In the rows, 128 means zero.
Known rows, with every step that occurs
S/K/F: [173  83 102 137 143  85 192  94 117 151  65 140 116 149 142 110 110 130
 202 135  84 130 112 120 118  93 139  95 160 187  52  99 118 139 137 140
 113 155 136 144  96  80 129 100 162 119 129 156 137 130 108 177  94 147
 124 117 108 172 123 137 108 151  97  95 104 115 138 157 146 116 101 142
  83 118  74 180]
K/F/G: [170  75 106 131 132  99 127  99 112 137  95 140 110 152 141 102 129 130
 158 136 104 129 112 127 121  77 130  81 167 148 125  98 104 121 182 139
 106 147 150 148  96  85 105 113 142 127 128 168 117 126 132 173  82 149
 126 154 106 132 133 137  91 125  71  88 124 118 135 162 167 109 151 127
 114 113  92 184]
F/G/Y: [ 87 131  98 125 138  95 120 101 106 154  94 143 153 142 118 148 164 131
 175 116  98 122 108 127 131  47  65 128 154 142 167 101 108 131 205 126
  87 133 123 122 118 123 106 140 122 101 107 128 113 136 121 154  83 150
  95 113 107 120 145 132 109 123  87  84 123 142 123 141 156 117  95 110
 103 106 119 171]
F/K: [148 100 103 120 154  87 120  97 111 133 107 138 134 128 125  85 152 126
 172 131 134 128  79 119 112  99 118  66 158 174  90 103 114 102 162 121
  91 160 117 136  82 139 132 129 125 122  96 101 121 119  69 148  84 145
 105 135  92 116 134 137 126 128 109  76 100 135 139 118 189 109  81 120
  96 113  82 177]
K/F/G/Y/S: [ 85  99 105 134 128  88 110  94  90 155 102 143 135 137 127 149 136 137
 137 115  93 125 106 116 100  42  90 151 167 129 167 104 118 106 164 127
  88 134 153 145 121 119  91  98 130 108 126 129 134 114 114 179  86 143
 144 153 123 129 128 127  99 119  59  77 126 137 136 161 120 115 134 123
 114 118 101 186]
K/F/G/Y: [117  99 107 131 122  99 135  99 106 145  87 142 125 147 113 120 157 130
 162 122  95 147 113 135 129  53  76 117 161 152 148 102 117 134 187 136
  94 145 149 148 120  99  88 101 123 100 109 147 116 131 134 174  83 143
 131 148 109 123 140 130  82 126  65  71 125 136 129 160 140 113 114 121
 106 118 105 189]
S/K/F/Y/J/G: [152 124  91 160 130  91 170  98  84  97  41 130 133 144 140 149 116 135
 162 120  86 175 126  83 135 100 131  98 166 145 118 113 100 158 149 141
  92 143 143 133  97 112 112 103 167 133 126 146 151 126  96 139  77 150
 142  59 118 148 128 140 125 154 104 100  98 113 130 155  92 102  88 132
 129 100 110 166]
K/F: [160  66 111 126 147  88 146  84 123 133  88 138 110 144 125  98 131 127
 180 135 101 148 100 121 126  90 129  88 161 168  94 103 117 118 138 135
 107 170 133 144  95 107 114 107 134 129 129 157 127 130  88 162  90 152
 142 133 101 147 136 139  97 131  93  92 111 124 136 164 169 117 104 128
  95 117  76 187]
F/G: [137 109 102 124 141  94 107 101 107 176 103 142 137 149 149 143 136 134
 176 127 112 113 110 123 133  67 108  91 159 154 135  96  98 119 195 130
 103 143 126 129  95 104 130 146 133 131 132 156 116 124 127 158  85 155
  94 119 105 131 140 142 117 118  90 100 121 119 128 138 178 109 128 119
 111 113 111 172]
Y/F: [169 101  99 121 158  94 100  93 111 160 113 134 155 133 125 123 144 125
 167 125 115 105  93 117 146  70 112  96 154 155  93 107  89 130 172 128
  96 164  92 118  95 139 147 166 115 136 139 113 126 141  92 121  81 169
 103 113  91 188 145 149 104 111 141 114 105 123 129 122 192 114  61 114
  99 107 119 165]
G/Y/S: [ 39 113 106 127 156  77 111  81  98 159 105 143 158 126 120 165 156 131
 171 107  86 123  91 107 105  48  94 154 155 147 139 110 118 102 144 114
  85 144 118 118 118 167 122 120 117 110 116 105 141 119  59 147  94 152
 133 107 111 141 136 130 127 120  98  94 114 143 128 146 137 121  32 116
 104 122 102 178]
Y/S/K/F/G: [145  92 102 143 126  95 159 101  92 175  80 141 119 150 164 174  71 141
 160 133  94  93 117 106  81  78 137 108 168 128  91  96 108 112 156 137
  98 129 156 165  95  74 121  92 152 118 127 160 145 110 130 188  94 145
 133 138 130 158 113 138 120 134  58  88 122 108 138 162 112 109 141 141
 103 132  92 180]
J/Y/F: [154 101 107 118 152  98  65  95 134 154 100 136 167 134 138 103 187 117
 190 122 106 123 101 117 131  69 106 100 152 149  79 116  85 129 163 137
  89 146  98 126  88 158 164 154 155 131 175 112 122 135  66 139  85 174
  91 101  85 178 151 136 108 120 153 129 101 129 127 124 200 133  79 115
 100 121 116 202]
K/F/G/Y/J/S: [ 36  90 118 138 140  86 125  82 106 149  70 142 156 151 118 106 100 130
 175 121 101 164 109 121  93  60  93 153 162 125 170 107 116  97 148 142
  86 128 162 106 118 135  80 108 178  98 152 138 115 118 124 158  80 141
 180 134 125 115 130 127 124  81  72  96 116 105 122 161  95 119 101 120
 124 129 107 193]
F/Y: [114  97 101 131 152 101 139 117  96 146  99 137 140 144 130 127 129 134
 157 121  98 137 101 115 147  74 118  94 154 145 150 101  91 132 183 126
  98 158 116 129 115 118 128 145 107 127  91 193 119 141 121 136  72 161
 109  88 100 118 132 142 100 136 120  94 110 126 128 140 184 104 101 119
 121 108 100 160]
G/Y/J/S/K: [ 23 142 105 144 172  78 177  88 106 175  56 142 192 132 135 150  84 125
 228 119  87 145 109 102  91  72  99 157 149 153 108 109 126 106 125 139
  88 130 127  88 111 160 122 134 185  92 153 106 130 129  85 127  90 146
 154  87 126 144 124 123 163  95 118 112  93  96 121 141  92 129   9 128
  95 116 101 169]
F/Y/G: [120 108  93 131 152 111 106 104  74 134  82 138 168 142 131 159 169 135
 168 116  96 148 111 102 150  51 110  99 152 131 166 104  78 141 194 113
 112 152 110 128 110 113 138 175 108 128 111 172 122 139 101 152  73 170
  91  72  99 111 132 138 104 110 132  96 115 128 125 129 182 112  75 114
 106 107 143 143]
J/Y/S: [ 59  97 108 122 154  81  66  83 123 168 100 141 162 136 161 152 150 128
 188 117  95 129 102 100  91  73 122 117 156 137  73 118 101  91 127 127
  91 143 113 134  90 164 151 117 163 124 173 130 128 110  39 172  96 163
 120  86 109 142 133 133 137 123 110 125 107 135 137 151 166 131 101 121
 114 130  86 209]
K/F/Y/J: [117  82 116 138 139  92 139  94  73 113  91 137 147 144 128 132 115 135
 149 127  97 162 110  91 155  66 125 112 164 142 152 104 105 128 148 130
  87 152 145 135 106 113  99 109 124 143  94 186 136 122 106 160  74 152
 160 102 114 105 119 140  84 114  97 103 114 120 132 154 130 106 107 127
 138 107 105 173]
G/Y/J: [ 33 134  96 128 159  69 122  72  90 127  88 143 187 127 123 167 157 127
 194 113  95 153 101  98 137  31  85 148 151 169 149 111 120 116 153 118
  81 142 112 105 101 173 104 141 139 108 106  96 135 129  50 135  87 151
 136  72 111 134 137 130 130 102 107 106 108 136 127 141 118 123  25 115
 118  99 118 168]
K/F/Y: [148  68 110 139 138 109 162 109  98 113  97 137 120 150 116 104 123 131
 147 129  87 151 103 119 142  83 123  80 161 153 145  99 103 138 158 131
 102 165 139 148 116 100 106 105 112 131  92 205 120 138 131 163  75 156
 135 123 103 112 129 140  82 141  98  80 116 124 134 159 169 104 126 130
 122 113  82 176]
S/K/F/Y/J: [121  97 102 150 144  87 187 102  71 121  58 137 150 143 143 153  87 137
 168 130  88 144 118  89 140  69 124 105 158 142 120 101 109 142 149 131
  86 143 147 141  98  88 108 107 146 133  88 169 139 128 126 156  75 149
 146  80 119 126 111 137  94 133  95  95 109 102 128 145 107 107 101 141
 131 115  99 166]
Y/G/F/K: [ 86 126  98 129 147 118  85  93 107 143  95 132 191 113 121  85 186 124
 180 121 125 127  99 109 147  84 136  90 158 171 133 104  79 102 203 111
  87 153 106 145  75 156 150 184 110 132  87  48 136 117  55 146  79 161
  91 153  96 118 144 136 130 116 124  82 111 118 133  96 189 112  40 107
  76  95 141 177]
S/K: [140 115 101 132 160  84 188 102 109 156  67 141 150 141 150 144 112 131
 215 128  84 108 108 113 119  88 126  96 153 173  57  98 115 132 149 132
 109 147 117 130  91 103 148 128 143 116 127 147 133 133  98 157  92 156
  93  89 105 173 129 140 135 144 108 104  99 118 133 139 155 115  66 133
  90 115  87 163]

Rows
[168 113 102 122 140 107  81 106 102 181 123 137 144 140 143 136 146 124
 153 129 123  94 104 124 139  51 101  92 157 137 132  98  78 132 217 130
  91 142 107 132  95 112 142 167 122 141 143 120 121 131 132 137  79 162
  89 135  96 162 145 147  92  99 115 107 123 118 125 106 189 109 114 113
 118 108 137 162]  Y/F/G
[ 94 104 104 143 145  79 178  86 102 146  70 144 149 126 132 158 110 133
 184 122  74 122 108 108  84  59 116 153 160 159  94 105 135 120 126 127
  92 137 143 147 118 115 109  74 138  99 125 110 156 120  99 167  95 146
 151 122 125 161 120 127 125 141  75  79 117 133 135 158  98 123  55 137
  80 129  83 186]  G/Y/S/K/F
[ 45 117 109 138 157 120 140 109 104 158 112 131 168 143 116  98 145 129
 157 119  96 116 113 114 163  86 132  99 152 162 192 104  75 121 214 125
  83 158 105 136 117 132 132 161 101 127  67 139 124 144 136 109  67 163
  98 118 106 132 135 143  79 141 113  93 120 116 126 120 177 103  81 111
 110  89 115 173]  G/F/Y
[ 84  98 107 136 156  98 103 100  77 157 117 138 149 144 139 163 113 141
 140 119  99 121  95  96 120  69 129 120 157 121 159 102  98 111 164 119
  92 150 123 130 120 132 133 136 109 132 103 170 134 122 106 132  77 157
 132  86 110 137 122 141 106 126 104  96 119 127 131 143 156 105  92 120
 132 114  99 164]  F/Y/S
[ 41 102 114 128 174  73 110  78 114 167  85 137 172 143 143 116  81 125
 202 125 116 151  96 100  94  90 138 126 153 142 106 106 107  79 116 136
  96 150 121  83  90 169 127 145 174 126 171 125 119 116  78 139  88 153
 163  99 115 144 130 138 161  78 127 137  93  95 127 144 129 120  59 122
 131 131  97 178]  Y/J/S
[ 92 127  98 146 155  90 161 116  77 170  90 140 155 139 155 189  78 141
 158 120  86 100 108  91 108  65 128 116 157 127 117 101 103 127 159 121
  94 134 129 143 112 106 145 123 127 127  97 178 139 128 128 133  81 159
 116  71 124 142 111 137 115 147 104  95 107 116 136 134 131 105  90 132
 112 122  95 160]  F/Y/S/K
[158  65 104 135 134 124 122  93  74 122  75 138 144 142 131 116 162 137
 158 121  94 165 110 110 150  56 117  91 161 139 152 102  91 142 173 121
 116 158 140 148 114  86 114 133 110 132 124 196 124 137 109 174  74 164
 122  97  99 107 132 136  85 109 112  87 118 124 126 149 169 109  90 124
 108 111 123 160]  K/F/Y/G
[103 106 110 144 136 101 182 112 127 172  47 140 140 148 129 109  78 130
 209 132  79 124 119 137  86  90 108 133 161 139 126  96 124 121 159 149
 104 127 160 136 132  93 102  93 181  86 163 155 118 131 173 167  82 142
 139 143 123 137 128 122 126 114  78  76 109  97 129 163 107 121 118 129
  80 129  90 191]  J/S/K/F/G/Y
[114 124  98 138 159  75 154  89  93 182  88 142 148 137 164 180  93 137
 195 126  90  94 102  95  87  76 135 124 155 151  63 105 113 110 140 121
 100 141 123 134  93 114 153 118 148 125 133 136 151 115  83 150  98 155
 120  89 119 177 121 140 146 133 104 105 106 113 134 148 123 115  57 136
  95 119  83 165]  Y/S/K
[129 129 100 119 140 100  94 103 104 120 116 136 168 106  93  88 188 116
 143 116 136 122  75 123 138  56  63 115 157 160 118 109 105 124 184 112
  69 145 100 133 105 168 127 144 110 114  99  48 129 132  73 122  75 151
 100 140  86 144 147 132 105 111 128  71 104 146 130  90 183 113  18 103
  87 100 119 182]  G/Y/F/K
[108 104 111 145 147  86 157  93 112 174  52 140 148 155 162 126  42 133
 203 136 105 131 122 105  82  92 140 119 168 116 109  97 114 106 141 149
 100 127 164 126  95  94 108  99 209 119 168 168 125 109 142 167  88 144
 157 126 131 134 111 130 141 100  81 110 103  81 130 163  91 110 134 142
 121 126  92 185]  Y/J/S/K/F/G
[122 123 107 122 149  92 111  90 108 148 113 138 173 123  97 127 181 119
 172 113 102 122  94 129 151  40  72 134 152 159 131 111 100 140 185 120
  87 153  96 120 114 156 132 156 117 117 115  92 132 147  94 116  80 161
 104 117  94 171 151 137  97 113 136  95 110 139 121 116 169 123  18 105
  98 114 130 161]  G/Y/F
[195 105 103 117 150 103  96  99 107 130 129 133 148 118 120  82 163 118
 150 128 146 113  77 122 129  85  95  78 157 161  82 105  96 116 175 121
  77 155 106 142  82 143 147 153 117 140 109  71 127 128  78 128  78 154
 101 151  84 159 142 140 111 109 142  88 104 125 139  91 198 107  65 114
  93 111 108 171]  Y/F/K
[122 108 108 136 121  97 104 102 118 173  64 140 137 147 175 161 110 136
 184 130  87 106 124 107  70  80 124 107 170 115  81 105 108 113 140 149
  93 117 163 171  91  96 130  86 180 118 170 172 143 105 107 191 100 153
 125 115 123 140 115 123 117 142  67 106 116 114 142 168 125 124 168 143
  97 147  87 215]  J/Y/S/K/F/G
[ 24 139 105 150 161 108 165 111  85 193 100 133 178 134 141 167  85 137
 158 111  84  78 119  97 123  86 147 124 156 134 151 101  80 114 188 122
  81 140 116 150 115 117 145 147 124 127  77 145 149 129 139 120  78 160
 105 107 126 157 115 140 103 155 102  94 122  95 131 119 127 104  69 123
 101 106 115 168]  G/F/Y/S/K
[ 99 128  91 144 140  84 106  95  82  98  81 129 162 136 138 166 166 137
 156 109 105 182 112  87 153  83 111 103 162 128 168 117  93 144 171 127
  89 149 113 104  96 153 120 143 139 146 123 129 140 127  70 126  69 160
 128  51 107 133 138 148 124 131 130 117  97 128 127 139 121 100  72 114
 146  92 131 159]  F/Y/J/G
[171  93 101 141 128 102 181 109 110 157  66 139 115 152 155 123  93 134
 187 137  98 109 121 123 114  84 128  88 165 148  84  92 109 140 179 142
 110 141 154 162  95  56 118 112 149 116 129 168 123 123 146 192  89 149
 115 131 114 147 124 134 101 142  69  91 119 110 136 157 143 110 145 137
  95 124  92 180]  S/K/F/G
[170  94 103 149 138 103 205 113  98 128  72 137 123 149 131 123 101 136
 169 131  85 129 114 117 131  96 125  91 163 155 103  97 111 150 151 135
 105 152 143 160 116  64 116  96 131 125 101 207 124 140 152 159  78 151
 119 105 112 139 121 135 100 154  97  75 110 113 134 152 143 102 117 141
 103 116  82 172]  S/K/F/Y
[146 145  89 135 145  93  75  92 118 109  94 132 153 121 103 131 218 117
 159 103  96 154 100 119 146  65  78 120 156 156 142 120  93 158 189 128
  90 152  92 102 110 175 140 144 129 117 160  59 141 146  63 102  77 162
  99  83  91 202 166 142 120 130 137 101  99 152 120 127 158 117  17 100
  94  89 142 173]  J/G/Y/F
[ 51 158  98 162 146 103 130 106  98 157  91 125 167 131 145 154 124 139
 155 103  88 116 125  92 124 110 150 114 162 133 158 113  73 136 183 131
  86 137 112 138 107 135 155 132 132 133 108 104 161 127 111 119  75 161
  92  82 120 189 129 143 132 175 107  97 108 106 130 129 116  99  72 115
 103  95 128 173]  J/G/F/Y/S/K
[145  75 113 141 139  95 176 111 137 194  61 139 115 159 156  98  57 129
 202 141  93 113 119 128  83 117 141  93 168 131  87  94 114 112 147 157
 112 134 160 144 106  70 118 105 187 108 176 179 111 123 162 175  86 143
 136 142 122 144 124 129 137 114  79  98 106  80 133 161 125 115 146 138
  99 134  85 193]  J/S/K/F/G
[ 77 112 103 136 152  84 125  95  72 136  98 136 168 140 138 159 119 136
 165 120 104 147 105  82 154  61 116 122 154 133 162 105  94 125 173 121
  86 153 118 115 107 140 116 142 130 135  91 160 129 129  96 137  72 161
 130  58 109 102 126 142 105 110 117 112 107 119 125 129 138 105  84 120
 139 107 119 159]  F/Y/J
[  4 132 113 132 156  81 103  89 101 176  76 142 183 146 128 146 108 126
 194 118 112 147 107 109 110  51  94 160 155 121 184 103 111  95 171 133
  80 121 138  84 113 164 103 151 163  98 144 111 114 117 113 136  79 150
 142 105 122 102 136 126 146  76  90 110 107 106 118 146 106 118  76 112
 125 113 123 181]  F/G/Y/J/S
[107 100 110 137 173  95 171 103 131 198  59 138 147 148 148 115  70 125
 227 136  99 110 107 117  82 114 146 100 153 154  60  99 115 105 132 143
 114 150 124 109  99 121 152 134 185 104 179 159 115 127 116 136  92 153
 124  95 114 160 124 135 153 114 124 112  93  91 129 146 153 121  66 132
  83 135  77 172]  J/S/K
[181  92  97 147 135 116 167 108  76 130  49 139 150 139 143 136 119 135
 184 123  75 139 126 104 133  69 125  95 160 134 114  99  92 159 172 122
 121 146 144 155 111  68 125 129 132 122 117 188 133 137 128 175  80 162
 108  89 108 125 120 132  98 128 108  77 113 117 130 139 149 110  97 138
  91 117 120 150]  S/K/F/Y/G
[ 80 130  94 140 154 100  94  87 136 147  85 126 162 131 121  98 182 121
 186 111  97 143 113 115 156 122 147  87 160 174 142 114  83 124 185 132
  92 160  93 114  83 160 148 151 138 127 145  73 141 135  73 124  81 161
  99 105 100 185 158 147 133 155 119 110 108 116 129 135 161 113  59 105
  95  82 119 189]  J/G/F
[107 101 102 120 152 107  59  82 120 147  67 141 190 138 156 137 202 125
 224 120  88 148 116 106 127  57  97  94 151 153  87 114  92 121 164 125
 114 144 109 132  83 149 161 164 153 122 174 133 118 125  29 179  93 175
  88  66  89 131 145 130 127 100 132 131 104 140 129 142 194 134  83 116
  89 122 131 194]  J/Y/G
